(in the rows, 128 means zero)
Known rows, with every step that occurs
K > V > X > N: [123 116 108 142 128 112 158 176 119 135 122 141 119  72 145 137 142 132
 118  98 110 128 148 139 134 103 133 144  70 175  87 156 104 143 129 229
 122 130 147 201 126 127  97 132]
M > K > V: [109 110 106 136 128 124 111 152 133 136 138 116 105 123 210 127 101 135
 126 113  81 120 116 148 114  96 102 120 133  88 121 122 124 102 140 230
 130 155  97 133 134 115 160 133]
T > D: [126 145 101 116 120 124 122 186 150  97 117  97 121  77 133 149 147 150
 145 121 117  98 136 167 127 105 139 162  96 113 150 129 126 104 158 123
 179 136 163  97 130  81 125 139]
M > K > V > Z: [119 107 168 119 127 136 110 142 129 151 122 111 118 148 174 148 105 148
 131 121 111 131 120 151 108 146 127 124 139  98 139 114 144 146  74 183
 127 146 102 106 131 179 167 136]
T > N: [126 146 116 137 124 125 134 150 136 122 125 100 108 123 138 136  97 134
 121 111 102 131 149 169 122  98 127 141 198 132 110 129 118 107 139 144
 141 113 186 213 131 130 113 126]
T > D > N > X > V: [119 121  78 136 135  93 101 177 117 154 143 149 120 100 116 146 153 132
 136 119 124 115 125  31 138 105 137 148 164  97 110 135 139 101 120  36
  92 119 129 116 145 110 118  92]
M > K > V > X: [139 102 114 139 129  91 132 145 124 136 139 159 108  70 205 122 107 135
 108 112  87 132 127 113 124 112 132 139 134 104 107 141  95 153 138 226
 118 151  99 194 135 105 149 136]
Z > J > G > M: [153 137 116 149 118 159 132 101 130 125 132 225 160 146 121  94 140 112
 110 129 156 126 133 139 137 120 110 148 132 153 170 127 126 134 146 100
 136 131 122 127 137 112  96 132]
W > S > B: [130 121 119 147 105 130 148  37 146 126 130 106 105 126 130 119 115 114
 151 141 177 169 132 134 132  87 131 145 107 107  83 134 135 132 119 108
 136 119 158 124 108 110 134 134]
S > P > Z > J > G: [135 133 153 111 123 135 134  43 117 127 127 109 132 135 122 127 132 119
 125 139 158 142 130 147 148 140 125 107 136 179 192 123 117 138 162 137
 122 127 111 119 130 129 125 110]
S > P > Z > J: [130 128 142 107 136 160 137  24  98 106 121  99 112 142 120 107 135 154
 109 152 144 126 127 160 135 131 126 119 116 139  99 120 118 155 173 135
 139 134  67 103 122 105 118  97]
P > J > G > M > K: [134 137 122 143 115 119 123 154 131 127 144 169 129 130 217 107 112 131
 117 119 134 138 113 145 117 127 105 131 137 125 151 106 120 124 151 115
 117 125 100 131 155 122 122 138]
P > Z: [122 116 136 101 137 126 150  94  92 108  99  95 140 113 160 151 122 177
 111 125 150 129 128 164 117 139 130 114 136 108 109 112 132 143 194 124
 125 113 149 103 124 130 135 145]
G > A > X: [139 114  69 163 140 133 140 139 116  99 123 152 134  94 124 126 134 110
 140 121 100 134 120  69 123 128 140 164 118 108  52 155 124  83 169  88
 130 107 153 152 117 107 120 133]
G > M > K > V > Z: [128 107 162 126 127 143 110 142 123 150 120 152 126 149 175 138 113 150
 123 118 119 130 121 151 104 148 120 134 140  97 136 114 144 151  74 176
 131 146 100 104 134 176 159 137]
X > V > Z: [111 104 162 110 125 128 101 153 126 149 122 111 123 145 122 151 111 135
 134 135 137 124 128 108 125 149 136 131 137 110 136 119 156 148  64  50
  88 125 125 100 139 179 148 113]
V > X > N > A: [116 117 134 130 158 140 162 167 122 156 119 109  93  54 120 129 144 119
 126 100 116 127 121 120 127 118 158 151  70 172 148 128  91 124 141 177
 150 118 146 212 128 127 120 153]
X > N > A: [103 123 130 128 157 158 156 169 127 153 118  86  97  83 111 131 142 117
 137 103 120 124 118 137 125 112 148 143  69 167 155 120 107 102 144 161
 157 116 153 182 126 132 121 149]
V > Z: [126 118 174 113 125 141 128 140 138 136 118 100 135 158 121 145 111 141
 137 130 141 137 129 151 119 156 146 133 133 111 139 121 150 154  80 100
 128 126 142 102 127 178 143 140]
X > N > T: [116 206  95  88 125 149 157 176 134 121 141  72 137 118 104 150 136 132
 145 109 134 132 148  91 120 126 124 131  69 125  90 139 122 131 134 152
 120 125 151 173 117 139  93 151]
P > S > B: [126 122  97 151  96 108 145  35 155 113 125  98 104 137 125 112 117 169
 148 141 126  81 131 148 127  97 130  58 113 103  89 141 130 129 124 129
 136 125 159 112 114 109 132 140]
K > V > Z > J > G: [135 133 163 119 120 148 119  82 142 145 130 118 143 159 112 134 123 106
 135 137 142 137 131 140 145 133 128 118 133 176 211 124 128 135 107 157
 124 147 102 123 126 151 133 134]
G > M > K > V: [121 109  97 150 128 133 112 151 124 136 135 174 117 123 210 114 112 138
 112 111  91 116 117 147 110  99  93 133 137  86 118 121 125 110 140 219
 136 154  96 131 139 111 148 132]
N > X > V > Z > P > J: [121 140 128 118 128  90 114 252 149 128 119 111 128 172  65 137 130 126
 118 138 146 125 127 105 145 155 124 125 126  96 112 114 151 142 102  76
 109 132 161 103 123 118 120  58]
K > V > Z > P: [115 109 153 124 127 116 121 171 133 145 125 117 119 152 114 155 121 114
 116 128 124 136 128 159 126 167 122 119 140  81 131 121 147 149  82 151
 144 132 139  91 123 137 161  35]
J > G: [127 132 133 126 113 115 134 131 148 134 135 110 145 131 133 137 113  99
 143 122 141 141 132 137 146 125 127 116 143 154 206 130 128 110 146 121
 117 121 173 137 135 136 131 139]
M > K: [110 125 126 129 124 118 127 133 132 125 150  85 107 123 234 127  90 137
 133 121 105 138 109 149 115 116 124 122 127  98 117 110 119 115 149 127
 120 126  83 130 150 123 143 136]
J > G > M: [150 131 111 152 115 141 136 136 132 127 129 226 162 134 132 104 135 112
 114 118 156 131 134 139 132 126 108 148 143 137 173 130 132 127 148  97
 132 120 166 130 141 122 107 136]
T > D > N > X: [146 150  87 143 141 105 139 163 131 144 140 147 144 111 106 142 171 146
 143 105 131 136 127  66 130 118 160 159 171  95 112 141 129 109 141 106
 157 119 153 113 128 108 107 129]
P > J: [123 157 107 122 120 114 127 234 167  96 123  94 132 165  86 113 118 130
 130 134 138 116 133 151 142 110 120 126 117 117 111 122 139 117 155 112
 124 137 182 131 117 101 103 142]
K > V > Z > J > P: [123 123 173 105 132 121 120  58 137 124 141 111 177 159  84 108 126  96
 129 153 115 140 133 147 128  96 129 152 121 147 120 131 137 149  91 166
 131 138  99 104 116 137 142 211]
T > D > N > A: [125 145 121 129 155 145 130 164 135 147 140 106  88  65 104 135 169 123
 145 105 123 121 111 145 114 120 158 153 161 132 178 113 105  95 152 127
 184 119 159 142 124 110 139 149]
J > P > S: [117 127 127 115 114  83 114 116 147 107 122 104 154 150 101 104 110 155
 132 147 117  95 142 151 118 112 118  48 138 113 110 144 139 131 116 140
 125 119 176 108 133 123 145 196]
S > P > Z: [123 110 141 102 133 118 147  72  82 109 103  98 108 107 149 132 131 168
 109 127 152 137 130 164 121 157 124 111 143 107 101 123 129 153 188 133
 129 106 155  97 130 130 143  91]
N > X > V > Z: [119 101 154 115 134 120 107 155 119 163 118 126 134 148 114 153 118 141
 133 130 138 130 126  60 130 151 147 138 137  98 129 122 157 147  60  50
  88 125 118 104 137 179 142 111]
T > D > N: [136 165  99 136 121 118 123 165 142 116 155 123 115  88 119 145 178 137
 147 109 134 122 132 176 117 115 144 150 196 124 128 133 124 108 150 103
 167 117 171  99 127 104 115 131]
P > Z > J > G > M > K: [137 128 135 134 122 138 129  82 104 129 139 170 131 121 235 115 116 147
 107 123 137 139 110 149 113 133 109 127 135 133 148 102 114 138 163 121
 120 126  59 121 156 125 125 136]
T > N > A > X > V > Z: [123 103 169 116 142 128 108 151 107 153 113 140 103 108 118 158 120 135
 136 131 121 128 123  70 118 150 149 149 158 124 142 125 141 124  70  60
  99 120 131 149 130 183 145 111]
V > Z > P > S: [119 122 140 121 114 100 111 157 140 125 111 105 114 165 106 133 111 172
 120 145 133  95 137 161 119 172 121  30 142  86 120 130 145 151  87 119
 137 123 159  88 134 135 154  72]
W > P > S > B: [126 123 115 149 101  93 146  21 155 111 132 106  82 135 122  78 122 150
 155 143 117  91 135 151 132  98 127  59 121 115  88 141 129 130 114 125
 142 121 164 104 118 105 138 167]
Z > J > G: [132 141 140 123 119 142 129  82 146 130 141 110 143 150 116 122 121  98
 137 139 143 138 131 138 154 118 128 118 126 177 202 127 119 119 144 126
 124 136 112 135 130 121 118 134]

Rows
[144 132 122 138 157 131 144 153 112 118 132 172  96  46 115 139 167 122
 152 119 110 129 108  67 118 122 164 172 150 123 143 146 108  68 169 106
 168 121 151 153 109 106 124 138] -> T > D > N > A > X
[115 126 111 128 113  96 115 161 143 115 118 106 112 155 112 122 111 164
 119 143 124  91 137 159 125 150 113  27 139  84 111 136 136 133 120 126
 138 123 165 100 135 104 146  69] -> Z > P > S
[117 132 134 123 120  91 117 124 149 104 125 116  87 151 119  64 112 152
 141 143 110  95 143 156 130 131 115  35 144 117 111 139 133 125 118 125
 140 123 175 101 141 110 147 180] -> W > P > S
[135 127 156 126 132 180 111  74 125 135 132 148 126 172 138 110 125 143
 115 146 122 120 122 150 121 126 121 139 113 132 125 114 128 157  93 162
 142 162  28 108 126 136 127 129] -> G > M > K > V > Z > J
[125 112 104 148 123 128 111 145 126 142 135 177 122 121 210 117 114 129
 115 109  97 123 119 144 114 104  93 128 143 103 146 121 122 109 139 222
 130 152 103 134 141 118 150 132] -> J > G > M > K > V
[125 118 173 104 134 112 118  58 123 118 143 129 172 141  83 114 130  93
 134 162 119 142 130 100 132 101 138 160 121 150 112 138 138 140  92  98
 109 128  91 107 120 136 132 197] -> A > X > V > Z > J > P
[121 113 157  89 138  98 151  64  91 105 108  95 174 109 140 142 126 152
 111 132 146 142 131 162 114 125 130 127 141 122 105 117 136 149 182 134
 118 104 159  95 121 135 144 201] -> J > P > Z
[115 115 138 124 115  97 101 157 135 133 114 108 103 159 143 135 107 177
 117 139 117  93 130 161 113 168 111  24 145  79 120 124 139 148  83 161
 134 133 131  88 138 136 168  70] -> M > K > V > Z > P > S
[155 133 124 141 121 157 137  83 112 123 121 224 163 138 129 103 144 130
 101 129 166 127 132 146 132 129 110 142 135 155 167 122 126 143 161 105
 133 127 121 119 136 116  99 135] -> P > Z > J > G > M
[137 122 128 138 159 134 151 145 109 121 117 161  92  65 123 133 128 120
 141 119  94 134 117  64 121 113 157 167 151 128 134 145 104  69 164 128
 155 118 160 208 110 119 124 136] -> T > N > A > X
[133 221  94  95 124 140 139 154 140 124 172  94 133 129  97 143 147 126
 148 115 141 143 138  90 110 135 128 127 174  86  97 133 123 128 138 111
 124 121 155 148 116 133 112 149] -> D > N > T
[131 135 165 113 131 177 123  72 136 125 131 100 130 179 100 118 120 135
 129 154 136 126 127 150 133 130 142 135 108 141 126 120 132 158  97 113
 140 149  58 107 120 138 119 133] -> V > Z > J
[134 113 127 134 159 138 151 146 113 118 122 161 103  72 121 128 134 117
 147 128 104 131 107  53 126 119 158 163 113 114 139 146 113  73 169 112
 151 125 143 168 110 112 130 141] -> N > A > X
[118 113 145 128 132  98 116 170 119 161 139 130 117 145 100 161 138 112
 118 130 140 144 125 100 132 174 135 124 171  83 117 121 149 150  71  57
 113 112 131  87 135 144 146  14] -> D > N > X > V > Z > P
[125 124 116 138 126 110 168 169 122 129 124 127 122  75 142 137 139 130
 124 103 124 134 147 140 136 112 145 147  66 181  84 152 105 149 134 176
 119 117 150 199 130 129  87 134] -> V > X > N
[129 134 139 105 140 166 138  41 104 105 119  96 133 147 128 122 128 160
 111 149 143 121 127 159 131 119 130 121 109 139 106 114 121 149 177 128
 136 140  62 108 118 105 113 136] -> P > Z > J
[127 127 161 118 134 173 111  74 130 136 134 107 118 172 139 119 117 140
 125 147 116 122 121 151 125 125 129 129 112 132 127 114 128 151  93 170
 138 162  29 110 123 138 135 129] -> M > K > V > Z > J
[130 200 100  91 127 131 165 175 129 125 143  96 134  89 113 148 139 134
 135 107 132 138 151  74 123 131 135 139  69 130  82 146 105 151 131 167
 113 126 145 204 120 135  93 153] -> V > X > N > T
[149 117 102 157 138 141 133 104 114 114 121 155 141 106 112 132 139 102
 141 128 117 142 121  66 129 146 145 157 122 145  98 151 123  98 143  90
 124 113 126 146 117 132 121 132] -> V > Z > J > G > A > X
[125 125  85 159 132 132 159 160 111 120 118 133 134  82 124 145 156 110
 144  99 120 138 138 107 133 120 136 152  65 193  76 158 118  93 151 138
 121 100 165 174 123 136  84 130] -> J > G > A > X > N
[116 142 134 115 120  97 109 251 153 118 122 100 119 168  70 136 125 121
 118 142 147 121 130 138 142 152 116 120 128 103 116 111 149 142 105  77
 109 132 167 102 121 117 124  59] -> X > V > Z > P > J
[130 132  79 157 121 123 115 178 148 134 120  80 151 147  84 132 133  88
 122 111 139 140 129 148 133 166 119 124 129 146 108 117 133 131 126  98
 116 101 182 131 135 133 136 112] -> V > Z > P > J > G > A
[128 117 107 147 126 141 110 121 125 141 140 178 121 130 201 109 118 130
 113 117  99 120 119 144 118 100  92 128 135 114 145 120 120 114 139 225
 134 160  72 133 138 111 143 129] -> Z > J > G > M > K > V
[148 117  89 152 141 136 142  87  98 104 116 153 143  91 125 134 143 116
 132 124 119 140 120  71 129 140 140 149 122 145  88 148 117  95 182  98
 124 109 129 146 116 115 118 134] -> P > Z > J > G > A > X
[151 145 108 149 113 131 131 178 143 119 124 222 161 146 108  98 140 115
 111 121 163 126 135 141 137 126 103 145 139 143 169 124 134 128 151  97
 127 126 179 130 134 115  96 138] -> P > J > G > M
[135 135 152 109 124 139 136  55 120 127 125 107 147 137 129 135 128 124
 125 138 157 138 130 147 146 132 129 108 132 178 196 118 119 133 166 132
 119 131 109 121 128 128 121 138] -> P > Z > J > G
[130 119 134 128 138 169 104  77 117 129 129 123 124 153  98 122 130 125
 127 153 125 120 124  94 132 133 138 145 108 143  92 126 134 142  93  67
 110 139  47 115 125 136 120 112] -> G > A > X > V > Z > J
[123 128 179 103 131 121 126  53 138 118 143 101 179 161  82 107 124  96
 131 157 125 145 133 148 130 103 135 153 118 151 119 129 137 154  93 129
 129 128 102 103 120 138 133 212] -> V > Z > J > P
[144 124  77 162 133 112 136 168 123 104 122 154 137 100 104 133 142  92
 136 122 115 142 122  69 135 147 133 150 126 130  89 151 124  86 166  89
 123 108 169 148 115 106 117 102] -> Z > P > J > G > A > X
[132 132 167 120 120 143 115  76 137 148 137 113 135 154 147 134 118 111
 135 136 135 141 124 141 140 137 125 114 133 173 211 117 123 135 107 162
 119 146  78 124 133 153 139 134] -> M > K > V > Z > J > G
[121 127 112 141 132 129 166 168 112 111 120 142 123  89 132 145 148 128
 145 111 118 133 138 109 134 106 140 153  64 173  83 161 123  94 151 143
 126 114 156 167 118 132  79 127] -> A > X > N
[131 109 169 127 123 137 110 136 125 157 120 155 132 147 174 143 115 141
 124 117 125 135 122 148 109 153 119 129 147 114 167 114 143 149  73 178
 125 144 106 107 137 183 161 137] -> J > G > M > K > V > Z
[120 102  75 148 134 121  98 129 106 127 134 156 118  94 122 132 132  98
 133 136 109 116 121  30 142 113 124 145 126 134  95 144 129  86 138  29
  70 117 105 144 136 110 122  93] -> Z > J > G > A > X > V
[122 108 152 134 127 119 119 165 123 148 130 152 118 147 148 145 122 120
 106 126 124 138 122 158 118 169 113 125 143  78 127 114 142 154  82 149
 143 132 114  90 133 136 160  35] -> G > M > K > V > Z > P
[120 153 110 124 120  98 127 249 163 100 127  96 123 164  76 122 125 115
 119 137 139 123 130 158 145 133 114 120 123 103 108 117 138 125 147 108
 131 131 180 115 117  87 113  70] -> Z > P > J
[132 126  73 153 131 153 125  78 122 129 120  80 153 130 115 124 134 105
 118 114 135 134 128 148 129 142 122 123 120 164 100 118 118 129 165 112
 121 104 129 136 135 120 129 142] -> P > Z > J > G > A
[129 142 145 120 113  96 118 203 158 136 124 116 140 156  90 144 127  99
 129 127 150 138 134 147 150 151 112 107 146 150 205 119 138 126 117 150
 117 135 184 118 123 136 134  92] -> K > V > Z > P > J > G
[137 127 164 117 122 138 116  81 128 140 134 138 136 140 111 139 128 103
 141 145 145 138 127  93 149 138 136 126 133 179 203 130 129 125 108  89
 101 136  94 126 128 151 124 119] -> A > X > V > Z > J > G
[119 122 177 105 132 117 117  53 133 126 147 105 169 154 118 110 119 100
 128 151 109 143 126 147 122  99 126 149 121 144 119 124 132 149  89 170
 128 139  74 105 125 139 147 211] -> M > K > V > Z > J > P
[154 129 132 147 120 162 123 103 126 137 126 235 160 152 118 102 142 118
 108 127 153 125 133 141 132 130 107 148 137 151 178 126 132 142 118 133
 138 141 116 120 133 130 109 132] -> K > V > Z > J > G > M
[127 123 151 114 138 161 109  82 124 143 131 118 130 172  96 122 126 135
 127 155 134 121 125  87 140 128 142 138 109 133 120 121 138 153  83  76
 111 147  42 108 129 138 118 112] -> N > X > V > Z > J
